Each row comes from the steps of one path. Every step used is in the known rows, and no mark comes twice. Write the path behind each row, first mark first.
Known rows:
X > L > M > S > G: [ -4   8   8   1 -11  -7 -18  -4  -2  12  -1   4  10  -3  -3   9   3  17
   5  -1   1  15   3  13  -1   0  -3  -3  19  -9 -24  -9   5  -4 -14  -4
  -4   1 -14]
L > G > S: [-11  21   9   2  -7 -10  -5   7   4   2   9  -3   4  -7 -11  11  -6  14
   9   2   2  10   8  10  -3  -1  -9  -5   8 -13 -24   1   7  -6  -5  -3
   5  13 -19]
T > A > U > G > L: [  5  14  21  -4   0 -12  -9   0  -1  -1  -3  -3 -16  -6  -5  16  -3   2
  14   4   6  -2  -1   0  -2  -4  -7 -14  -1  -5  -8 -23   7  11  -2  -9
   9   8 -22]
U > W > M: [-19   8  19  -2  -2 -18 -14  -7   1  12   3  -3   0   1  -5  20   2   2
  -8  -2   9  14  14  18  -6   5   7  -5   2  -8 -14 -14   4   2 -17   2
   4  -1 -13]
M > S > G > L: [ -8  14  10   0  -7 -10 -13  -3   5   8   5   1  -2  -6  -5  17   2   9
  -1   6   5   9   0   9  -2  -2  -5  -9  11  -8  -7  -6   8  -2  -9   3
   6   5 -13]
W > S > M > L > G: [-14  12  10   0  -8  -8 -12   1   2   7  -3   3   7  -4  -5  22   7   4
  14  -7   8   7   9   4  -2   1  -6  -7   9  -5 -23  12   3   3 -11   4
  -5   9 -19]
T > A: [  0  15  21  -2  -7  -6  -5   4   0   7   7   3   3  -3 -19  21 -10   6
  -1   3   5  11   6   6  -1   1  -2  -5   3  -9  -9 -24   9   2 -10  -6
   5   8 -20]
T > A > U > G > S: [  7  20  20  -1  -2 -10  -4   7  -2   1   7  -4 -15  -7  -1  17  -5  15
  13   2   3  -2   7   8   1  -2  -8 -10   4 -11 -25 -16   6   5  -2  -7
   1  12 -18]
T > A > U > W: [  2  12  30  -5   0 -12  -4  -4  -5   5   4   0 -10  -6 -12  26  -6   6
  -3   1  11  12  11  10   1   3   3  -3  -4  -4  -6 -25   4   9 -14 -11
   4   2 -20]
M > S > G > U > W: [ -7  13  22   0   1 -12 -10  -5   4   4   9  -1 -13  -6   0  19   4  19
  -5  -2   7  12   7  12   0   9  -6  -3  13  -9  -9   0  10  -2 -18   1
  -1   5 -10]
A > U > W: [ -7  12  27  -8   2 -18  -9  -2  -3   4   5  -1  -7  -3  -8  21   1   6
  -2   0  10  15  12  13  -3   0   6  -1  -2  -7  -4 -18   6   1 -14 -10
   5   1 -18]
U > G > S > M: [ -5  20   6   3  -6 -11  -6   9   2   4   8  -4  -2  -4   4  10   3  16
  18  -3  -3   7  10   7  -4   2  -9  -8  14 -17 -32  -1  11  -8  -6   3
  -2   9 -14]
U > W: [-15  12  24  -2  -4 -14 -12  -3   3   6   5   0   0  -2 -14  17  -3   5
  -5   3   7  19  11  11  -6   2   2   0   1 -10  -6 -15   9  -6 -18  -3
   3   2 -15]
U > W > T: [-17  13  25  -9  -7 -12 -14  -2   1   9   5   3  -3  -3  -9  19  -3   1
  -7   2   8  21   7   7 -11   1   5  -1   0  -7  -6 -23   5  -5 -14   0
   7   3  -9]
U > A: [ -2  17  17   1  -9  -6 -10   7   5   7  12   3   5   7 -12  13  -8   4
   2   5   6  18   9  13  -8  -1   0  -7   6  -7  -7 -17  15   4 -13  -6
   1   7 -17]
M > L > G > U > A: [ -6  18  22   3  -6  -5 -13   2  10  -6   2   2  -8   3 -11  10  -7   4
  11  -3  11  12   1   1  -5   5 -13 -14  10   2 -11   5  14   9 -13  -7
  -1  12 -22]
S > M: [ -6  14  10  -3  -5 -11  -4   6  -2   8   8   2   8   0  -8  16   4   8
   6  -5   1  16   9   7  -4   2  -1  -3  10 -12 -15 -10  11  -4 -11  -2
   4   4 -19]
W > S > M: [ -6  14   7  -2  -6 -10  -8   9  -3  14   7   4   8  -2  -1  22   8   7
   8  -5   0   9  14  14  -2  -1   3  -1  10 -13 -18  -1   6   1 -12   4
   0   5 -16]
T > A > U: [  7  15  24  -7  -2  -9  -2   4  -6   5   7   2  -4  -3 -14  23  -5   6
   3   0   7   8   6   9   1  -1   1  -6   0  -6  -8 -26   5   9  -6 -13
   8   7 -23]
M > L > G: [-17  14  19  -2  -9  -8 -13  -2   7  -2  -3   1   5  -1 -19  15  -4   2
   6  -1  10  13   2  -1  -4  -1  -8 -10   5  -3 -12  -3   6  -3  -9  -4
   1  10 -23]
G > L > M: [ -8  13   8  -1  -5 -12 -16   2   1   9   0   1   7  -2  -9   9  -5   0
  10   4  -1   9   1   9  -8  -3  -2  -6   6  -9 -13 -16   5  -2  -8  -4
  14  -3 -25]
U > G > S: [ -9  21  12   2  -6 -12 -13   8   6   2   8  -4  -3  -3  -3   9  -3  14
  12   5   0   6   8  10  -5  -3  -7  -7  10 -16 -24  -6  10  -9  -5   1
   0  11 -14]
W > U > G > S > M > L: [-14  15  15  -2  -8 -15 -13   6   4   3   3  -4 -17  -3   9  17   6  10
  20  -6   3   7   5   2   0   3  -9 -12  19  -7 -35  11   9  -4 -14   2
  -6   5 -14]
X > L > M > S: [ -7  12  13  -2 -11  -7 -21  -1  -2  13  -3   7   9  -2 -11   9  -4  13
   3  -3  -3  15   4  14   0  -4  -1   2  17 -10 -24 -11   3  -1 -14  -5
   1  -2 -18]
X > L > M > S > G > U: [ -1  11   9   0  -5  -9 -17   0   0   6   0   3  -1  -5   1   7   4  20
  10  -5  -2  10  -1  11   1   4  -7  -4  25  -9 -23   0   7   0 -13  -5
  -1   2 -15]
T > A > U > W > M > L: [ -9   8  31  -7  -1 -15 -13 -15  -1  10  -6  -2 -14  -2  -8  29  -2  -4
  -6  -5  18   6   8  11   1   6   6 -13  -4   5 -13 -16  -3  17 -17  -5
   2  -3 -18]
S > G > U: [ -4  15  13  -2   1 -12  -7   6   4  -1  11  -1  -4  -2  -3  13   6  13
   8  -2   4  10   4   7  -5   6  -5  -9  13 -10  -6  -6  14  -5 -10  -4
   5  11 -16]
A > U > G > S: [ -2  20  16  -3  -1 -16 -10   8   1   0   8  -5 -10  -4   3  12   2  14
  16   1   2   2   8  12  -3  -4  -4  -9   7 -13 -23  -9   7  -3  -2  -6
   2  11 -17]
A > U > G > S > M > L: [ -4  19  14  -4  -4 -14 -11   2   2   0   0  -3 -13  -4   7  14   7  10
  21  -7   4   3   5   4  -1  -1  -7 -13  11  -6 -30   4   5  -2  -6  -2
  -2   5 -17]
W > S > G > U > A: [  4  16  11   4  -2  -7 -11  11   6   6  14   2  -5   4   8  16   5  12
  11   2   7   8  10  17  -6   3  -2  -9  13  -7  -9   2  15   9 -14   1
  -4  11 -11]
X > L: [-13  14  15  -5  -9 -13 -17   1   3   5  -2   4   6  -2 -14  10  -2   5
   2   1   1  17   4   7  -3  -6   3  -1  11  -8  -7 -11  10  -5 -13  -9
   4   2 -16]
L > M > S > G: [ -1   9  10   1  -7  -6 -11   1  -2  12   9   2  11   0  -3  15   2  18
   4   0   3  11   6  17  -4   3  -4  -5  14 -12 -23 -13   5  -5 -11   1
  -2   4 -17]
X > L > M: [ -8  10  10  -2  -9 -11 -20   1  -1   9  -4   4  12   0 -12   6  -3   7
   9   0  -1  16   4  10  -5  -4   2   0  13  -9 -19 -16   6  -4 -13 -10
   3  -2 -21]

Write each row's path:
[-11  20  11   1  -9 -10 -14   3   7   2   1  -3  -6  -3   1  11   3  10
  17  -4   2   6   5   1  -3   2 -10 -13  14  -9 -31   7   9  -8  -9   5
  -4   7 -14] | U > G > S > M > L
[ -5   9   4   1  -4 -11 -13   0   2   7   2  -2   8  -2  -2  10   1   6
  12   7   3   9  -1   9  -9   0  -4 -12   8  -8 -13 -15   7  -4  -8  -3
   9   0 -21] | S > G > L > M
[-14   7  16   0   5 -19  -9  -7   3   5   6  -6  -9  -2   6  17  10  11
  -2  -5  10  10  11  15  -6  13   1 -11   9  -7 -13  -4   8   3 -17   2
   3   3 -11] | S > G > U > W > M
[  3  12  10   0  -1  -7 -11   4  -1   7   9   1  -1  -3   2  13   4  21
   8  -6   0   8   3  14  -2   8  -8  -5  19 -12 -23  -5   7  -1 -10   0
   1   6 -18] | L > M > S > G > U
[  6  13  26  -4   0  -9  -5   4  -4   0   2  -2  -9  -2  -6  18  -2   9
  12   0   8   2   5   3  -1  -1  -6 -11   1  -8 -12 -28   8   7  -4 -11
   1  12 -20] | T > A > U > G
[ -5   8   0   3  -5 -11 -17   2   1  14   2   0   8  -4   4  15   5   4
  15   8   3   3   4  16  -8  -3   0  -9   8  -9 -17  -6   3   1  -9   3
   5   0 -17] | W > S > G > L > M
[ -3  16  21  -9 -10  -4  -7   4  -2  10   7   6  -2  -3 -16  21  -8   2
  -4   1   6  13   2   3  -7   1   0  -6   1  -6 -10 -31   5   3  -7  -2
   8  10 -13] | W > T > A
[-10  16  12   0  -3  -8 -12   3   3   1  -3   2  -4  -6   0  19  10   7
  19 -13   5   3   6   2   0   5 -10  -8  15  -4 -23  21   5   6 -11   3
  -1  10 -21] | W > S > M > L > G > U
[-17  21  14   1 -11  -9 -13   0   9   0   1  -1   1  -6 -14  13  -7   7
   8   2   6  10   3   4  -2  -1 -10 -10   8  -6 -24   8   4  -6  -7  -2
   2  11 -20] | M > L > G > S
[-19  14  24   1  -1 -12 -19  -5   7   0  -6   0 -13  -8  -6  20   2   4
   7  -4  12   6   8   6  -1   5  -7  -4   6  -2 -14  16   4   5 -17   2
  -2   8 -17] | M > L > G > U > W > S
[ -2  17  16  -2  -1  -9  -9   3   3   2  12   2  -7  -4  -2  17   5  19
   2  -5   2   8   3  11   1   6  -7  -6  17 -11 -11  -1  10  -2 -10   0
   2  10 -14] | M > S > G > U
[  9  10  16  -1   1 -10 -12   0  -6   3  -5  -3  -9  -5   0  11  -5   4
  20   2   4  -3  -1   3  -3  -1  -8 -13   1  -6 -20 -28   4  12  -1 -10
   8   3 -27] | T > A > U > G > L > M
[ -3  14  13  -1  -8  -5 -14   3  -4  14   6   4  10   1 -11  16  -4  13
   2  -3  -1  12   6  17  -2   0  -2   0  12 -12 -23 -15   2  -2 -11   0
   3   3 -21] | L > M > S
[  3  19  10  -2  -1 -15  -4   9  -4   1   8  -5  -8  -5  11  12   8  16
  21  -7   0   3  10   9  -2   0  -7  -9  11 -14 -31  -3   8  -1  -3  -3
   0   8 -17] | A > U > G > S > M
[ -6  14  28  -4  -2  -7  -3  -4  -2   0   2   1 -17 -11 -10  18  -8  10
   1  -3  10  10   2  -3  -5  11 -11  -4   3  -3 -15 -16   7   9 -11  -4
   7  12 -14] | L > G > U > W > T > A
[  2  14  23 -11  -3 -10 -11   1  -3   2  -3   0 -19  -7  -1  16  -2  -1
  11   3   7   0  -6  -4  -7  -3  -5 -15  -2  -2 -10 -31   4  11   2  -6
  12  10 -15] | W > T > A > U > G > L
[-12  22  10  -2 -11 -10 -10   2   6   7   5   2  -1  -4  -6  17   0   6
   8  -4   1  12   6   6  -1   1  -4  -8  12  -7 -26   9   6  -7 -12   3
   2   1 -17] | G > S > M > L
[-13  13  13  -2  -8  -8  -7  -2   2   1  -3   1   7  -3 -12  17   2   4
  12  -7   8  13   4  -3  -3   4 -10 -10   9  -4 -20   3   7  -2 -11  -1
  -1   8 -23] | S > M > L > G
[-12  14  12  -3  -9  -9 -16   2   3  12   0   5   3   0  -5  24   7   0
   8  -6   6   9   9   8  -2  -2   2  -6   9  -5 -17   6   3   0 -15   6
  -2   3 -16] | W > S > M > L
[ -5  21   5   0  -7 -11  -3   8   1   9  12   0   4  -6  -3  16   1  14
   8  -3  -3  12  10  12  -3   2  -3  -4  13 -14 -27   1   8  -7  -9   1
   5   4 -17] | G > S > M
[-12  14  14   0  -3 -14 -19   2   7   0  -2  -3  -4  -3  -6   8  -1   2
  12   5   2   5   0   1  -7  -5  -7 -12   5 -10  -8 -14  11  -4  -5  -1
   8   7 -17] | U > G > L
[ -4  15  10  -1   0 -12 -11   9   3   5  10   1  -4  -3   4  19  11  12
  10  -1   4   3   8  14  -3   2  -2  -7  13 -11  -9   3  10  -1 -11   2
   1  11 -14] | W > S > G > U
[ -8  12  24  -6   1 -17 -15   1  -3   9   4   1  -7  -4  -1  26   5   5
   1   1  10   9  16  20  -3  -4   9   2  -2  -7  -8  -9   1   5 -15  -3
   2   2 -16] | A > U > W > S
[ -8  20   3   3  -7 -10   1   7  -1   3   9  -2   6  -8  -4  12   0  17
  14  -4  -1  10  10   8  -2   4 -11  -5  14 -14 -33   7   8  -4  -6   0
   2  10 -19] | L > G > S > M
[-11  16  24  -3   2 -15 -12   0   4   1   6  -1 -11  -4  -8  16  -1   9
  -1  -3   5  14   8   8  -4   7  -2   0   6  -9  -6  -6  10  -2 -17  -5
   6   3 -16] | G > U > W
[ -2  13  22  -6   1 -15 -11   6  -2  -2   4  -3  -5   2  -2  13   5   8
  13  -2   6   7   7   6  -5  -4  -2  -9   3 -10 -11 -20   8  -1  -4  -8
   2  10 -19] | A > U > G
[-11  15  21  -1   2 -14 -17   4   3   7   5   1 -11  -6  -1  20   3   7
   1  -1   4   8  13  15  -2   2   2   3   7 -10  -8   3   6   2 -18   2
   2   4 -14] | G > U > W > S
[-10  12  28 -14  -2 -17 -11  -3  -5   7   5   2 -11  -3  -3  21   2   2
  -4  -2  11  17   7   9  -9   0   7  -2  -3  -4  -6 -25   2   2 -10  -6
   9   3 -12] | A > U > W > T
[-19   9  17   2  -7 -11 -13  -8   2   7  -6   1   0  -7  -4  23   6   4
   8  -5  12  10  13   5  -2   4  -5  -4   5  -3 -22  13   3   3 -19   5
  -8   4 -16] | U > W > S > M > L > G
[ -4  15  29  -8  -2  -8  -8  -2  -1   6   5   4 -20  -8  -9  21  -8   6
  -5  -2   7  13   3   1  -5   9  -3  -3   2  -4  -8 -21   7   7 -14  -2
   9   6 -11] | G > U > W > T > A
[-17  11  19  -1  -7 -12 -18  -6   4  12  -3   3  -4  -3  -3  26   6   0
   2  -3   9  13  13  10  -2   2   4  -2   5  -4 -16   8   3   1 -23   7
  -6  -2 -13] | U > W > S > M > L
[-12  15  15  -5  -9 -10 -12  -1   3   6   1   4   4   1 -12  19   3   1
   6  -7   5  16   5   1  -3   2  -2  -8   9  -4 -14  -3   8  -4 -15  -1
   2   2 -20] | S > M > L
[ -9  13  22  -7  -2 -10 -11  -5   1   7  10   3 -18  -7   4  19   6  16
  -7  -4   8  14   3   8  -5  10  -4  -4  11  -6 -11  -7   6  -2 -15   5
   2   7  -3] | M > S > G > U > W > T
[-19  13  16  -3  -1 -14 -15  -4   6  -2  -5  -3  -5   0  -6  15   5   2
   9 -12   9   4   2   5  -3   8  -8 -16  11  -1 -20   6   3   7  -9   0
   6  10 -22] | W > M > L > G > U
[ -5   8  19  -3   2 -17 -10  -1  -2   9   6  -1  -5  -5   6  26  12   9
   3   4  14   9  15  19  -3  -1   8  -3   1  -7  -7  -7   4   3 -15  -2
  -4   4 -11] | A > U > W > S > G
[  5  13  27 -12  -4  -8  -7   4  -7   2   3   1 -13  -3  -2  19  -1   6
   9  -2   8   4   1   0  -6  -1  -4 -11   0  -6 -15 -35   5   8   0  -6
   4  14 -14] | W > T > A > U > G
[-19   8  21  -2   2 -18 -17 -13   9   4  -1  -5 -14  -1   3  19   9   4
  -1  -6  14  10   5   9  -4  12   0 -16   9   1 -12   3   6   3 -19   4
  -1   0 -11] | S > G > U > W > M > L
[ -5  14  17  -5   2 -18 -16   2   2  -2  -2  -4 -11  -3   0  11   4   1
  15   2   4   1   0   3  -5  -7  -4 -13   1  -7  -7 -17   8   3  -2  -7
  10   6 -21] | A > U > G > L
[ -6  14   9   0  -7  -9 -20   0   0  14   1   4   4  -4  -8  13  -5   6
   3   1  -2   7   0  13  -3  -3  -4  -3  10 -10 -19 -11   1   1  -9   1
  11  -2 -22] | G > L > M > S
[-19   7  25  -5   0 -19 -14 -15   0   3  -8  -5  -7  -2  -4  22   4  -1
   1  -8  19   9   9   9  -3   5   1 -13  -2   3 -17  -4  -2  11 -13  -5
   1   2 -20] | A > U > W > M > L > G
[ -8  12  20   0   3 -15  -8  -3   5  -1   8  -3 -10  -5  -2  16   4  14
   2   1   8  14   7   9  -5  10  -3  -5   8  -8  -5  -5  14  -4 -17  -3
   1   5 -13] | S > G > U > W
[ -8   7  15  -1  -5 -14 -21   2  -2   9  -2  -3 -12  -2   7  12   1   9
  17   0   0   3  -2   8  -2  -1  -9  -7  16  -9 -28  -9   5   4 -11   0
   3   1 -19] | W > U > G > L > M > S
[  1  12  27  -4  -1 -12  -9  -1  -6  12   3   2 -10  -7  -5  31  -2   5
  -1   2  12   5  15  16   1  -1   5   0  -5  -5 -10 -16   1  14 -15  -5
   0   3 -17] | T > A > U > W > S
[  1  12  14  -3   0 -13 -20   0  -5   5  -4  -1  -8  -4   5   9   3   9
  16  -2   0  -1   0  10  -3  -4  -7  -9   8  -8 -23 -15   1   6  -2  -4
   6   2 -23] | A > U > G > L > M > S
[ -4  12  21  -2  -8 -12 -10  10   2   7  13   2  -6   7  -3  18  -4   5
   5   3   8  19   8  13  -5   1   1  -6  11  -5 -10 -13  16   8 -18  -8
   1   5 -16] | W > U > A
[-13  14  22   1   2 -14  -7  -2   3  -4   3  -3  -8  -7  -9  12  -2  12
   4  -4   7  12   8   4  -3   9 -10  -2   6  -9 -11   0  10   0 -14  -6
   4   9 -20] | L > G > U > W
